What can hang from each mark:
K_221: K_242 K_730
K_730: K_221 K_260
K_242: K_221 K_971
K_896: K_384
K_384: K_896
K_971: K_730
K_327: K_260 K_384
K_260: K_327

Every row comes from one small tree of marks. The marks that hang from a mark follow it in brackets, in the order of their numbers. Every link used is in the known rows. Which tree was each row made from?
Known rows:
K_221(K_242(K_971(K_730(K_260)))): [ 0.280 -1.791 -2.553  1.215  1.814 -0.503  0.333 -0.221  0.619 -0.938
  3.316  1.961 -0.576 -1.223 -2.647]
K_327(K_260): [-3.707  0.462 -0.975  1.649 -0.718 -4.733  0.176 -2.552 -1.041 -5.118
  3.454  0.804  0.721 -0.880 -0.383]
K_260(K_327): [-2.007 -0.454 -0.069  1.968  2.957 -2.360  0.475 -1.604  0.276 -3.221
  4.173  0.273 -0.646  2.336 -1.374]
K_896(K_384): [-3.256  1.900  0.077  1.083  1.027 -1.877 -0.273 -2.622 -0.340 -6.346
  4.264  0.648 -1.018 -2.168  0.072]
K_730(K_221(K_242) K_260(K_327(K_384(K_896)))): [ 0.690  0.023 -2.314 -1.139  2.103 -1.197 -3.985 -1.740  0.602 -0.783
  2.315 -2.335 -3.814  1.945  0.876]
K_242(K_221(K_730(K_260(K_327(K_384)))) K_971): [-0.955 -2.648 -4.000 -1.242  4.474 -5.865  0.690 -0.472  0.754  0.947
  0.989 -3.041  2.213  3.124 -3.776]
K_260(K_327(K_384(K_896))): [-2.025 -0.889 -0.172 -1.505  5.214 -2.641 -1.344 -2.199 -1.857 -0.576
  3.574 -4.076 -1.736  3.222  0.785]
K_971(K_730(K_221)): [ 0.490 -1.041 -2.567  4.541  0.937 -1.120 -0.231 -4.325  2.965 -1.651
  1.956  4.201 -0.634  2.369 -1.412]
K_971(K_730(K_221 K_260)): [ 0.638 -1.608 -3.136  5.080 -0.115 -1.713 -0.326 -3.442  1.577 -2.135
 -0.198  3.687  0.547  1.228 -2.628]
K_971(K_730): [-1.389 -1.444 -1.350  4.083  2.769 -2.135  0.894 -3.326  0.603 -1.715
  2.714  2.692  0.648  1.061 -1.768]
K_242(K_221 K_971): [-0.417 -1.231 -0.483 -0.355  0.419 -4.599  1.643 -0.311  2.088 -2.559
  3.781  1.189 -1.305  0.775 -1.595]
K_221(K_242(K_971) K_730(K_260(K_327))): [-1.639 -1.445 -3.845  0.076  3.916 -0.156  0.215  0.303  0.505 -1.561
  2.892 -1.034 -1.342 -0.936 -2.989]
K_730(K_221(K_242(K_971)) K_260(K_327(K_384))): [ 2.036  0.174 -3.675 -1.953  1.927 -0.902 -2.384 -0.533  2.641 -0.372
  4.362 -1.004 -1.423  2.256 -1.409]
K_384(K_896): [-2.791 -0.740  0.188  0.998  1.894 -1.702 -0.129 -2.147 -1.449 -3.781
  2.349 -1.026 -3.562 -1.069  1.009]
K_730(K_221(K_242(K_971)) K_260(K_327(K_384(K_896)))): [ 1.428 -0.605 -2.634 -3.863  2.603 -0.012 -3.260 -0.219  0.431  0.282
  3.433 -3.100 -4.065  2.194  0.180]
K_971(K_730(K_221 K_260(K_327))): [ 0.681 -2.191 -2.183  3.932  1.420 -1.438 -0.450 -2.558  0.918 -0.770
  0.733  2.784  0.818  4.777 -3.392]
K_242(K_221(K_730)): [-2.443 -1.251 -2.822  3.500  1.875 -5.199  1.254 -2.883  2.651 -2.812
  0.859  1.296 -0.526 -0.589 -1.535]

Which tree is each row?
[-1.871 -0.769 -4.761  1.291  2.369 -0.447  0.408 -0.563  1.029 -2.929
  2.177 -0.055 -1.783 -4.479 -2.143] : K_221(K_242(K_971) K_730(K_260))
[-2.644 -1.086 -4.466  2.126  5.453 -3.903 -0.471 -2.640 -0.688 -1.103
  0.687 -3.190  2.428  1.099 -2.716] : K_221(K_730(K_260(K_327(K_384))))
[-3.188 -1.644 -3.197  3.564  3.763 -2.363  0.631 -1.719 -0.882 -2.883
  0.176 -0.881  0.848  0.281 -3.145] : K_221(K_730(K_260(K_327)))
[-3.810  0.042 -1.192 -1.801  1.653 -5.187 -1.598 -3.102 -3.116 -2.504
  2.836 -3.491 -0.304 -0.131  1.751] : K_327(K_260 K_384(K_896))
[ 1.168 -3.490 -2.628 -2.228  4.150 -0.678 -1.615 -1.560 -1.172  2.873
  1.163 -2.130 -0.327  5.918 -2.108] : K_242(K_971(K_730(K_221 K_260(K_327(K_384(K_896))))))
[ 1.113 -1.873 -2.961  1.670  1.383  0.094  0.514 -2.722  2.719 -0.563
  2.989  3.501 -0.875  2.586 -2.135] : K_242(K_971(K_730(K_221)))
[-2.428 -0.040 -4.502  4.114  2.009 -1.515 -0.417 -2.075  1.269 -4.048
  0.933  0.597 -1.548 -4.643 -1.366] : K_221(K_242 K_730(K_260))
[-1.809 -1.860 -3.982 -3.225  6.265 -0.583 -1.685 -0.075 -1.454  1.042
  2.205 -5.366 -2.343 -0.123 -0.819] : K_221(K_242(K_971) K_730(K_260(K_327(K_384(K_896)))))
[ 1.334 -0.031 -2.892  3.890  0.560  0.077 -1.569 -3.866  4.456 -1.434
  3.541  4.796 -2.551  0.797 -0.394] : K_971(K_730(K_221(K_242)))
[ 1.451 -1.797 -2.654 -0.090  3.385 -0.598 -3.702 -2.719  0.448  2.122
  1.728 -0.965 -2.245  4.076 -0.388] : K_971(K_730(K_221(K_242) K_260(K_327(K_384(K_896)))))
[-1.665 -3.532 -2.744 -3.236  5.219 -4.871 -0.023 -0.178 -1.388  1.722
  0.079 -5.136 -0.310  3.198 -2.173] : K_242(K_221(K_730(K_260(K_327(K_384(K_896))))) K_971)
[ 0.622 -4.175 -0.544  0.054  2.179 -4.637  1.791  0.694  0.009  1.115
  1.915  1.308  1.907  5.543 -4.758] : K_242(K_221 K_971(K_730(K_260(K_327))))
[-2.190 -2.763 -2.589 -0.405  4.686 -6.091 -0.884 -1.662 -1.284  0.674
 -0.954 -4.503 -0.138  2.943 -1.441] : K_242(K_221(K_730(K_260(K_327(K_384(K_896))))))
[ 1.602 -0.383 -2.483 -0.574  0.191  0.414 -1.331  0.372  2.481 -2.205
  4.018  1.206 -3.101  1.304 -2.053] : K_730(K_221(K_242(K_971)) K_260(K_327))
[ 1.441  0.348 -3.371  0.649 -1.336  0.088 -1.127 -0.592  2.940 -3.702
  3.133  2.081 -3.458 -2.213 -1.137] : K_730(K_221(K_242(K_971)) K_260)
